Each row was made from one walk, in order. Every step used is in the known rows, and no mark comes twice. Write each row's walk.
In the rows, zero is written as 128.
Known rows
Q-W-E: [117 165 146 143 186 146 143 152 189 145  67 123 172 173 140  87 160 157
 119 103  99 140 118 141 111 187 145 136 130 136 157 117 150  63 165 122
  88 158 120 143 107 131 128 162 138 136 113 114 110  83 126 133 123  80
 143 124 115 113 119 110 129 109 118 106 178  61 126]
P-W-X: [129 120 131 118 134  98 161 134 122 137 147 164 167 153 113  88 163 136
 140 123 149 166 131 127 130 185 113 127 133 132 140 107 167  70 131 156
 132 154 123 133 127 130 152 151 139 143 117 109 154  78 113  94 111 101
 122  96 104 123 143 120 123 121 141 103 139  76 148]
X-W-Q: [160 160 127 104 161 174 139 137 105 159 158 123 115 162 140 115 132 168
 131 125 132 161 147 134  80 163 128 122 114 164  62 125 147 131 202 140
 143 173 135 124 139 174 149 158  90 135 151  85 167  77 114 114 152  93
 100 109 161 159 146 127 126 115 150 152 161 133 184]
W-U: [146 151 138 112 119 141 102 141 144 134 121 113 124 136 108 111 108 148
 143 117 134 139 138 115 152 119 169 140 134 143  87 120 147 106 122 137
 126 163 117 115 153 130 154 130 154 109 136  98 147 119 157 113 125  99
 103 128 147  94 128 114 108 129 117 116 125 112 142]
E-N-W: [105 161 129  95 117 132 165 122 134 179 103 105 124 125 161 126 106  72
 111 131 103 148 138  92  86 102 146 156 111 127 141 124 140  78 158 130
 150 175 109 127 104 121 136 127 134 123 144  91 150  94 127 111  89  88
 127 110 112  77 155 154  84 110 156 120 130 102 100]
U-W-E: [129 156 142 129 192 116 141 142 193 134  88  97 182 155 123  81 173 152
 137  99 137 148 159 111 102 200 156 124 133 129 140 138 156  56 169 116
 102 152 130 116 103 150 156 178 176 139 111  99 152 106  98 141  99  80
 145 150 113 148 131 141 136 121 148  94 163  70 143]
U-W-X-E: [162 139 104  98 171 131 148 148 137 162 111 120 188 147 153 118 209 130
 156 102 183 166 132 125  98 204 157 117 130 110 152 138 149  65 149 144
 107 106 146 123  80 168 119 150 192 137 121 141 131  80 100 113  74 113
 125 128 110 189 158 140 136 150 130  88 132 105 147]
Q-W-P: [143 161 167 145 154 158 124 151 147 130 109 174 155 147 168  81 163 147
 137  85 117 153  95 145 152 169 162 139 122 148 141 106 158  84 126 145
 101 152 103 122 113 113  97 118 114 127 122 114 147  69 155 112 140 109
 138  61 143  91 137 116 121  70 150  56 140  94 121]
L-W-M: [116 113 178  75 120  78 152 116 151 142 112 139 128 160 155 151 140 168
 130 159 131 179 141  92 123 132  97 176 121 134 162 138 171  83 140  98
 119 185 137 104 124 125 124 185 164 133 141  77 148  96 108  78  99  73
 105 146 130  92 157 129 123  96 174 137 128 121 140]
N-W: [121 156 127 100 126 123 169 137 139 129 104 125 136 127 138 126 115  91
 104 157 139 149 122 109  97 119 116 142  98 122 144 123 139 109 159 125
 131 170 132 116 127 109 142 139 148 121 144  93 159 127 145 106  90  74
 137 114 117  83 148 161 101 140 139 118 135 106 121]
L-W: [118 124 157  68 136 106 154 128 124 157 115 133 146 140 139 137 113 135
  94 153 129 157 134 124 102 112 131 164 129 122 147 132 144 130 137 107
 131 153 126 114 123 112 117 139 148 114 108 104 145 115 122  96 109  73
 132 119 108 113 151 158 123 118 138 128 124  96 139]
W-X: [112 121 115 117 120 128 166 145 127 126 137 157 159 148 133 114 158 132
 167 114 144 124 128 138 137 165 122 125 135 130 157 121 138  84 111 129
 146 119 144 130 106 128 139 150 140 116 129 128 146  98 127 114 107 149
 119 126 121 151 152 101 140 110 132 114 125 114 142]
N-X-E-W-L: [161 116 160  39 154 128 148 142 174 194 108  87 125 168 143 155 179 119
 120 157 101 186 182 126  72 158 116 122  70 106 136 111 108  16 204 152
  75 166 105 165  58 174  75 133 172 168 158 127 124  88 156  54 141  84
  93  85 123 155 132 126 130 161 118 110 107 120 115]
W-X-N-E: [130 123 123  92 146 114 160 154 164 203  96 130 182 131 141 111 166 153
 201  74 129 133 114 116 128 147 102 161 175 120 148  95 123  59 142 185
 157 103 156 148  69 127  82 134 157 133 157 117 130  81 140 108 152 123
 140 115 128 169 143 107 117 119 134 139 143  92 163]
Q-W-U: [140 165 162 115 140 159 108 162 154 136  85 141 142 140 123  97 130 155
 123 127 122 145 127 125 146 132 189 152 121 151 100 100 154 105 132 143
 116 194 100 134 144 122 143 136 145 124 116  95 139  97 168  99 123  53
 110 109 137  81 127  97  83 119 120  87 149  91 140]
U-W-Q: [134 165 117 106 173 137 142 138 138 131 139 115 130 139 136 116 132 137
 145 115 166 162 171 105 117 163 171 102 115 143 113 144 147 121 178 117
 145 195 130  97 117 160 153 197 134 144 137  97 191  99  91 141 125  75
 103 142 137 145 152 140 111 109 171 120 145 118 163]
E-N: [110 137 125 127 117 140 121 113 117 187 125 102 114 122 161 134 126 108
 140 108  90 129 147 111 116 102 165 137 141 126 130 128 124  96 129 131
 151 128 111 135  98 136 122 117 112 128 122 122 116  85 110 133 127 143
 121 123 123 119 133 123 112  97 140 134 118 126 107]
E-N-W-X: [ 89 157 115  92 112 133 195 141 127 175 111 136 160 148 173 108 139  91
 153 119 120 145 137 102  99 144 136 151 123 121 174 116 140  40 135 135
 166 158 128 119  80 114 148 152 146 110 143  97 163  67 125  97  71 111
 126 110  99 105 178 131 104  97 151 112 127  91 112]
N-X-E-W: [171 126 136  51 153 113 160 143 156 182 118  97 149 152 122 164 176 147
 121 145 124 171 154 128  94 152 130 116  71  88 131 129 107  66 182 154
  69 136 104 173  75 168  80 108 152 171 151 135 100  74 149  67 124  69
 120  67 110 184 143 139 152 183 101 127 121 115 106]
M-W: [126 143 121  97 149 131 157 131 133 139 110 128 135 126 135 136 122 120
 124 130 167 136 146  97  84 164 147 166 112 108 105 144 141 124 138 114
 124 142 161 136 103 119 143 135 128 145 154 102 131 131 143 131 143  69
 134 145 139 145 158 144 124 147 131 146 129 135 174]
P-W-X-N: [133 123 142 117 135 117 132 141 128 180 138 154 172 134 122  80 164 137
 154  89 148 174 130 135 118 169 119 162 156 154 116  99 167  65 156 182
 146 120 126 142  97 122 119 127 145 149 141 109 156  66 108  89 129 120
 113  96 119 136 145 116 119 138 143 125 146  69 172]
Q-W: [114 146 150 122 159 146 132 160 145 122  88 158 153 129 146 110 146 141
 104 134 122 134 117 140 124 141 148 138 114 142 137 104 138 119 143 133
 114 173 100 143 123 119 114 137 117 146 115 122 115 101 142 113 127  82
 130 107 112 108 125 105 101 115 132  99 152 105 124]
P-W: [143 126 145 132 143  92 123 115 126 140 140 138 139 130  98 102 133 126
  98 139 136 176 127 121 120 149 122 127 118 138 106 113 168 106 148 155
 111 166 104 136 155 136 146 133 127 164 115 103 141 112 118 107 132  78
 125  93 110 101 117 143 111 142 141 120 141  86 134]
N-X-W: [158 133 150  59 151 123 141 145 116 138 135 139 140 140 128 103 184 183
 135 141 144 132 156 127  98 159  90 122 112 117 106 107 118  97 183 165
 132 140 114 158 121 157 110 141 119 144 114  82 151 106 161  69 124  94
 131  54 138 164 135 117 149 156 132 120 152 124 146]
X-N: [132 127 141 126 127 145 102 132 139 176 121 120 142 111 137 113 133 130
 140  97 124 138 127 135 115 117 130 164 153 145 104 112 133 113 151 159
 139  95 131 139 100 120 100 106 133 141 142 123 131 114 123 119 145 142
 118 126 140 141 133 123 125 142 128 143 138 110 154]
W-P: [151 150 147 153 130 141 117 126 135 134 150 144 134 142 152  98 145 138
 162  85 125 148 100 137 155 159 141 129 133 133 125 125 152  86 106 137
 114 117 133 107 120 120 106 109 128 116 140 117 157  95 144 128 138 148
 129  80 154 115 141 137 143  83 149  90 117 116 127]

Write each row's walk
[106 142 117  61 121  96 139 121 126 173 137 115 115 132 151 136 147 118
 171 116 105 114 163  91 138 105 135 106 132  82 172 114  90  63 156 153
 149 130 105 157  79 142  93 144 121 137 119 109 133  86 141 110 119 130
 120  73 124 133 143 106 135 119 137 132 112 129  79] -> E-N-X
[128 104 182  93 138 145 148 130 176 167 106 114 122 148 131 130 139 118
  99 167  80 174 189 131  76 146 131 155  76 150  99 107 136  58 163 117
 112 199  94 142  90 140 117 133 149 157 156 118 134 114 141  61 156  92
 100 125 124 130 118 124 111 115 144 101 113 117 137] -> E-W-L
[163 140 168  80 143 118 155 151 192 187  86  99 149 140  99 123 112 174
 139 132  97 163 153 106 132 131 159 158 101 129  76 106 141  73 137 153
 117 204  99 152 129 138 133 120 168 147 161  87 134  93 169  75 162  23
 124 105 130 130 126 126  92 129 121 111 136  92 146] -> N-E-W-U
[132 140 117  66 140 139 155 124 108 245 118  97 164 163 187 145 163 110
 140  99 106 174 122 127  82 138 174 153 148 103 172 141 141  52 143 138
 126 100 141 131  60 151  97 122 157 111 120 130 112  33  91  99  83 121
 111 107  99 153 170 143 129 105 126 131 122 104 118] -> L-W-X-E-N
[123 176 146 118 121 145 149 125 135 178 124 118 130 144 186  96 125  93
 147  84  98 170 115 106 119 136 158 156 119 137 146 122 158  45 134 141
 135 153 117 107  97 114 115 113 129 112 147  84 179  63 140 111 104 110
 134  63 136  66 166 157 111  67 166  84 122  95  95] -> E-N-W-P
[145 147 139 105 150 151 169 135 143 161 147 118 115 165 126 153 111 143
 123 133 107 170 169 132 108 148 149 118  80 152  83 137 130 111 173 116
 126 205 111 129 113 154 142 150 105 158 174 112 158  66 110 101 164  75
 102 124 135 153 148 133 122 111 141 149 137 121 153] -> E-W-Q
[143 169 120  58 158 151 149 134 100 195 164 106 105 164 158 128 157 165
 164 110 114 146 169 103  93 145 136 105 118 131  99 123 116  82 218 162
 159 176 115 144  98 190 121 173  86 138 139  66 172  46 121  99 140  98
  89  60 159 155 151 109 135 112 157 158 149 132 143] -> E-N-X-W-Q
[145 119 163  86 156 104 185 141 182 182  93 109 157 132 120 144 130 161
 126 136  96 154 148 119 109 144 119 148  93 117 106 114 125  84 149 139
 112 174  99 161 102 134 103 119 138 170 162 114 107  99 152  86 167  43
 151 105 108 159 126 136 104 123 131 121 141  96 133] -> N-E-W
[139 155 120 121 165 120 138 122 112 145 167 128 112 162 108 118 117 130
 124 121 134 178 132 113 121 149 134  97 117 153  99 132 159 110 184 151
 123 203 130 115 149 164 157 173 105 160 141  92 176  75  97 127 157  72
  91 100 140 104 136 138 108 118 154 158 149  97 158] -> P-W-Q
[122 133 140  92 165 128 164 173 173 200  66 150 189 137 152  95 179 161
 180  77 123 140 114 127 122 158 118 172 163 130 162  76 130  49 158 186
 147 135 138 159  66 115  72 147 153 143 148 113 124  67 151  97 146  85
 143 103 119 153 141  95  98 105 136 119 167  77 157] -> Q-W-X-N-E
[141 135 147  55 143 129 139 137 106 187 132 118 134 139 153 111 173 165
 145 127 114 132 170 111  88 141 121 135 120 111 107 103 115  73 188 170
 153 135  96 164  98 165 103 128 108 145 111  79 140  72 143  78 125 102
 122  46 130 157 136 113 139 134 146 119 140 128 125] -> E-N-X-W
[138 103 186  65 157 132 148 148 204 227  74  98 140 136 141 123 145 139
 130 126  71 179 176 118  68 135 116 185 105 140 103  79 131  29 185 163
 121 188 104 160  67 141  72 129 165 172 178 109 133 101 156  65 191  73
 110 118 130 146 119 121  90 122 151 119 133  98 155] -> X-N-E-W-L
[175 135 183 109 155 128 150 140 193 211 111 125 172 142 150 104 153 173
 165  72  87 176 125 134 124 161 133 178 121 140  97 100 146  40 143 172
 106 140 114 146  72 120  61  83 139 164 179 104 146  57 155  77 190  86
 145  57 137 154 142 144 129  94 150  95 139  79 150] -> X-N-E-W-P
[177 142 163 133 144 164 119 137 123 150 151 149 150 146 159  71 171 179
 140  94 124 166 110 150 107 186 125 151 126 159  69 116 170  86 141 153
 113 126 118 120 132 147 114 104 113 121 128  87 163  83 147  93 142 122
 132  55 159 140 140 142 149  98 154  75 144 110 161] -> X-W-P
[144 177 140  88 114 133 140 147 151 137  98 111 134 139 117 109  95 112
 122 141 137 161 127  95 122 111 158 152 107 134 105 122 159  91 150 138
 131 202 121 106 149 116 165 140 173 103 150  72 179 119 165  93  89  49
 113 116 136  56 149 143  87 140 127 110 130  89 137] -> N-W-U
[160 149 161  82 145 141 121 130 114 182 158 131 136 151 177  82 186 174
 173  79 108 150 140 120 120 170 134 135 126 122 111 105 136  35 162 177
 130 118 101 144  91 157  83 114 104 128 122  68 170  48 159  73 138 130
 123   8 152 137 151 124 155  85 160  79 132 115 125] -> E-N-X-W-P
[108 159 131 140 143 144 131 114 162 203 103  80 138 163 159 109 138 120
 151  78  66 133 139 106 105 143 161 135 151 123 143 140 133  47 147 126
 128 116 120 139  88 146 134 142 128 125 126 116 110  64  97 144 125 135
 133 134 124 124 129 126 133  86 131 143 148  89 103] -> W-E-N
[174 147 159  84 149 129 133 146 123 144 155 152 144 153 149  78 193 191
 168  93 137 151 130 133 126 184 107 129 121 126 111 106 139  59 163 171
 115 127 117 134 110 152  96 123 117 128 124  76 178  77 171  73 134 115
 131  16 158 144 147 127 169 112 151  81 134 114 143] -> N-X-W-P
[ 97 168 145 135 170 160 133 135 173 200  68  99 155 168 170  92 153 134
 126  84  60 142 133 119 100 157 179 143 141 136 154 118 137  39 163 129
 113 148  97 153  83 137 122 144 124 138 110 114 104  51 104 135 123 100
 136 121 108 105 124 107 109  76 135 118 168  67 101] -> Q-W-E-N
[132 111 161 107 147 116 111 125 140 152 125 127 113 147 117  99 142 102
 101 159 111 187 156 118  90 150 121 135 113 151 116  93 165  61 174 153
 113 191 109 125 132 144 130 155 152 156 125 102 154 123 133  88 150  89
  93 112 128  87 103 130  98 121 152 102 122  91 144] -> P-W-L
[139 117 164 125 129  71 128 108 142 120 134 136 121 149 126 124 155 158
 137 142 136 194 136  86 144 160  87 148 110 150 132 118 188  67 156 140
  92 196 120 119 148 149 148 177 146 174 148  78 143  90 104  88 130  77
  93 123 133  81 121 111 107 118 179 124 142 103 140] -> P-W-M
[151 161 139 121 150 145 141 131 140 139 138 144 140 145 156 102 143 134
 156  79 155 157 120 103 117 182 159 171 120 121 114 143 158  86 118 122
 111 134 163 112  96 114 120 116 121 131 158  97 155  98 154 125 154 103
 133  97 167 129 160 147 139 103 151  99 117 118 169] -> M-W-P
[147 126 129  97 152 113 127 143 169 202  90 106 150 114 133 119 136 151
 167  87 118 139 113 108 117 116 112 163 166 122 130 106 118  87 157 181
 141 113 148 150  92 130  76 116 149 147 154 115 115 108 142 123 173 108
 141 115 130 148 121 125 103 126 130 155 150  99 147] -> X-N-E
[170 117 168 101 134 118 150 118 173 168 112 103 131 166 158 180 169 169
 138 144 117 200 150 110 107 171 110 159  78 131 115 137 157  55 167 122
  58 170 118 142  90 168 112 141 167 178 187 110 100  59 105  69 124  80
  93 136 135 153 141 121 127 139 135 131 131 130 133] -> X-E-W-M
[118 158 140 136 162 113 124 106 157 205 117  79 150 162 136  86 140 121
 124  88  73 173 139 107  98 162 163 137 143 136 127 131 163  28 171 150
 110 149 107 144 106 160 147 143 131 155 110  93 124  59  88 131 128  90
 127 104 110  97 117 135 117  95 141 127 157  54 112] -> P-W-E-N
[115 158 134  75 164  73 144 115 158 196 126  97 143 168 129  97 173 134
 159  98  93 153 155  90 123 157 128 106 137  94 173 118 126   4 190 171
 115 151  99 161  87 164 116 166 135 161 109  84 132  51 122 109 123  87
 120  56 113 107 128 114 144 119 136 136 143  60  85] -> P-W-E-N-X
[148 168 156 120 124 148 134 138 148 167 117 134 150 131 164  87 135 108
 144  77 132 178  93 123 111 145 128 174 129 149 121 109 162  56 157 167
 126 135 139 105  94 101  97 102 149 116 165  88 193  79 152  97 115 115
 134  68 146  79 166 164 115 106 151  96 132  80 142] -> X-N-W-P
[131 119 162  37 145 143 128 135 133 200 118 107 108 152 165 101 176 135
 139 148  88 157 196 106  60 146 121 140 109 131 118  87 119  31 206 161
 142 171  99 154  77 173  92 156 130 140 121  75 152  93 154  59 138 114
  90  72 148 135 125 101 122 106 162 104 123 128 132] -> E-N-X-W-L
[136 146  99 104 133 154 135 125 112 226 123  92 145 155 185 142 170 104
 166  83 112 154 120 116 101 149 165 129 145 111 156 134 128  48 134 149
 127  79 139 145  62 164 103 112 144 118 135 147  98  39  96 122  96 157
 110 114 116 166 160 125 133 111 118 132 119 120 111] -> W-X-E-N
[153 157  95  79 139 138 178 144 129 171 110 109 171 167 157 137 169  96
 141 119 164 171  99 122  85 176 116 129 113 103 171 133 140  56 162 148
 101 112 165 123  88 142 120 128 180 119 154 128 134  74 125  92  68 105
 121 106 112 141 170 150 125 153 116 112 131 102 135] -> N-W-X-E
[119 177 133 117 158 125 173 136 184 150  85  96 163 178 132 100 126 117
 119 114 113 151 113 106  82 168 113 140 119 127 156 135 148  52 183 118
 103 156 142 121 120 125 151 161 165 122 141  88 151 108 130 125  93  70
 149 129 121  93 140 152 123 128 124 131 161  62 122] -> N-W-E
[ 95 152 150  91 149 125 151 116 152 224 100  77 150 171 166 110 126 125
 118  99  67 160 139 106  83 132 171 164 153 117 156 139 148  47 160 109
 129 143 121 124  82 134 128 146 144 120 106 100 129  61  92 120 108  89
 136 128 106 111 152 142 127  77 141 137 144  67 115] -> L-W-E-N
[150 153 145  78 186 129 152 144 169 154 110 107 164 185 120  80 192 193
 148 113 113 138 148 126  87 203  90 123 130 119 125 121 132  44 213 157
 104 129 128 158 105 170 119 167 134 141 117  82 142  84 140  94 123  91
 137  75 139 167 133 113 174 144 120 130 174  82 147] -> N-X-W-E
[150 147 106 113 135 155 104 109 115 223 121  69 120 136 174 153 147  97
 136  89  95 154 118 120  89 117 174 131 140 109 130 139 122  81 151 151
 110  91 127 146  81 167 101  96 135 136 130 145  87  65  98 129 114 137
 113 113 121 146 134 140 120 126 112 142 123 133 100] -> X-E-N
[145 163 140  90 133 147 126 143 147 148 104 116 128 137 117 118 105 139
 142 118 165 146 151  81 109 146 188 174 120 123  70 137 158 107 132 124
 126 173 151 126 126 124 167 137 156 122 156  76 150 123 162 114 136  48
 108 143 161 111 155 133 103 151 124 132 126 122 186] -> M-W-U
